Known rows, with every way that one mark hangs from another
q_525[q_528[q_792] q_540[q_317]]: [ -5   1  -3 -19   8  -6 -21  -9   5  19   1  -9   4 -31 -14   0   4  11
 -11]
q_317[q_519 q_540 q_792[q_528[q_525]]]: [  7  11   1 -17  -6   4  30   5   3 -18  15   4   1  13  14  19  14 -11
  -4]
q_792[q_317 q_528]: [-16 -12   2  22   3 -12 -37  -3  -4   8  -8  -2   6   5  -8 -20  -6  10
 -14]
q_792[q_317[q_519 q_540]]: [ -7   0   3  34   1  16   2  -3 -11   2   1  -9  -5  14   5 -17  -7  -1
 -27]
q_519[q_317[q_540 q_792]]: [ 20   4 -13  -7  12   0  17   7  -1  10  -6  -5  -6   7  11  -7 -13 -12
  27]
q_540[q_317]: [ -8  -8   4  14  -7   3 -29  -5   7  10 -11  -3  -1  -1  -3  -4  -6   1
   5]
q_154[q_317[q_519 q_540 q_792]]: [  8   7  -1  12  -1  23  16   0   4  -6   3  -1 -13   4  10  -9 -11  -3
   8]
q_525[q_528[q_792] q_540[q_317[q_519]]]: [ -5   4   1 -10  -1   5  -3  -7  -5   9  12   0   3 -20 -14  14   8   6
 -22]
q_528[q_792[q_317]]: [ -5  -6  -5  44   3  -3 -30  -1  10   8  -9 -10  -2  -5 -13 -15  -4  11
  23]
q_528[q_525[q_540] q_792[q_317]]: [  6   4   0  22  -5 -14  -6  -1   8   6 -10  -8  -1 -22 -17 -17   8   7
  23]
q_154[q_317[q_519 q_540]]: [  2  12   5  25  -8  21  -2  -7  -4   6  11  -3 -10  -1   4 -16  -9  -2
 -15]
q_792[q_528]: [ -9  -2   2  -3   3 -14 -23  -3  -6  12  -2   4   6  -9  -1  -7   5   1
  -6]
q_540[q_317[q_792[q_528]]]: [ -6 -15   0 -15   3  -7 -25   0  13  -2  -7   5   0  10  -1  10  -5   4
  10]
q_317[q_540 q_792[q_528]]: [  2   1  -5 -33  21  -9   0   2   1   3   1  -2  -1   3  15  -5   4  -3
  -8]
q_317[q_519 q_540]: [  3  11   2   8   0  14  15  -3 -15   5   6  -1  -4   1  13  -7   3 -10
 -21]
q_540[q_317[q_792]]: [ -1 -12  -2  -1   0   5  -7   2  15  -3 -20  -1  -5   3   2   6 -10   0
  29]
q_317[q_519 q_792]: [  5  -1  -2   8  -6  11  33   8  -7 -12 -13   9  -2  -2   8  10  -1  -8
  31]
q_154[q_317[q_540]]: [  0   9   0  18   1   8 -24  -6   5  17  -1 -11  -9 -10   3 -31 -12   3
  -7]
q_540[q_317[q_792[q_528[q_525]]]]: [ -2  -8   2 -13 -12  -7 -11   2  23 -13  -1   3   3   9  -3  20   4   1
  20]

Rows
[  0 -10   3   9  -9  17  12   3   5 -14  -8   7  -4  13   3  20  -8  -4
  21] | q_540[q_317[q_519 q_792]]
[  7   7   4  33 -12  -2  15   0   0  -7   1  -1  -2 -12 -16  -3  11   2
  14] | q_528[q_525[q_540] q_792[q_317[q_519]]]
[  0  -3   1  -9   0  -2  17   5  -7 -12   1  15   3   6   5  15   2  -4
  11] | q_317[q_519 q_792[q_528]]
[ -5 -12   5  -6  -3   5  -5   1   4 -13   6  14  -1  20   0  25  -5  -1
   0] | q_540[q_317[q_519 q_792[q_528]]]
[  1  -8   9 -32   7  -8  10  -1  -7  -8   0  17  -3   5  -1  14   2  -1
 -13] | q_525[q_540[q_317[q_519 q_792[q_528]]]]
[  4  11  -1  45 -12  15   3  -1  11  -9  19 -13  -5  10  -3   2   8   0
   0] | q_528[q_525 q_792[q_317[q_519 q_540]]]
[-11  -1   5  17   6   3 -15  -4 -13   0  15  -1   0  23   3 -12  -3   2
 -49] | q_792[q_317[q_519 q_540] q_528]
[ 19   7  -9 -20   0 -13  14   7   9   1  13  -1   1  15   7   8   1 -11
  20] | q_519[q_317[q_540 q_792[q_528[q_525]]]]
[-12  -5   1   8  14  -7 -36  -5  -3  10   4 -11   1  12   2 -26  -4   6
 -40] | q_792[q_317[q_540] q_528]
[ -3  -5   1 -33   1  10  25   1 -10  -5  -9   2   4 -13  -1  14  -3   2
 -14] | q_525[q_528 q_540[q_317[q_519 q_792]]]
[ -2  -5   7  -1 -20   5   8   3  14 -23   9  10   2  20  -1  36   5  -3
  13] | q_540[q_317[q_519 q_792[q_528[q_525]]]]
[  9   6  -3  -4   6  14  35   4  -6  -8  -2   1  -6   5  19   5  -1 -11
   3] | q_317[q_519 q_540 q_792]
[  4   4  -1 -23  12   3  19   2  -7  -9  12   7  -2  12  16   9   5  -8
 -16] | q_317[q_519 q_540 q_792[q_528]]
[ 21   4  -4 -30   0 -29  25   8  -2   3  -4  11   4  -7  -5   3   4  -8
  31] | q_519[q_317[q_792[q_528[q_525[q_540]]]]]
[  2   8   7 -26  -4 -25   2  -2  -6   7  -4   6   9 -24  -5 -10  17  -3
  -4] | q_792[q_528[q_525[q_540]]]
[ 16   1 -11 -22  18 -14   3   4   0   9   8   2  -3  14   9  -1  -8  -8
   7] | q_519[q_317[q_540 q_792[q_528]]]
[  0  10  -7 -21  11 -10   0  -4  -7  20  -5  -8   9 -47 -10 -10  11   8
  -3] | q_525[q_528[q_792] q_540]
[ -8   3  -2  14   4   3   5  -4 -12   7   1  -6   6 -21 -17  -8   3  12
 -19] | q_525[q_528[q_792[q_317[q_519]]] q_540]
[-13  -4   4  25 -15 -11 -24   1   6  -2  -3  -6   9   5 -11 -10   2   7
   0] | q_792[q_317 q_528[q_525]]
[-12  -2   8  35 -25   1  -6   0  -3 -12   9   3   8  15 -10   4   2   2
  -9] | q_792[q_317[q_519] q_528[q_525]]
[ -5  -7  -3 -42  10   1   7   0   1   6 -20  -7   5 -23  -2   1  -4   6
  -3] | q_525[q_528 q_540[q_317[q_792]]]
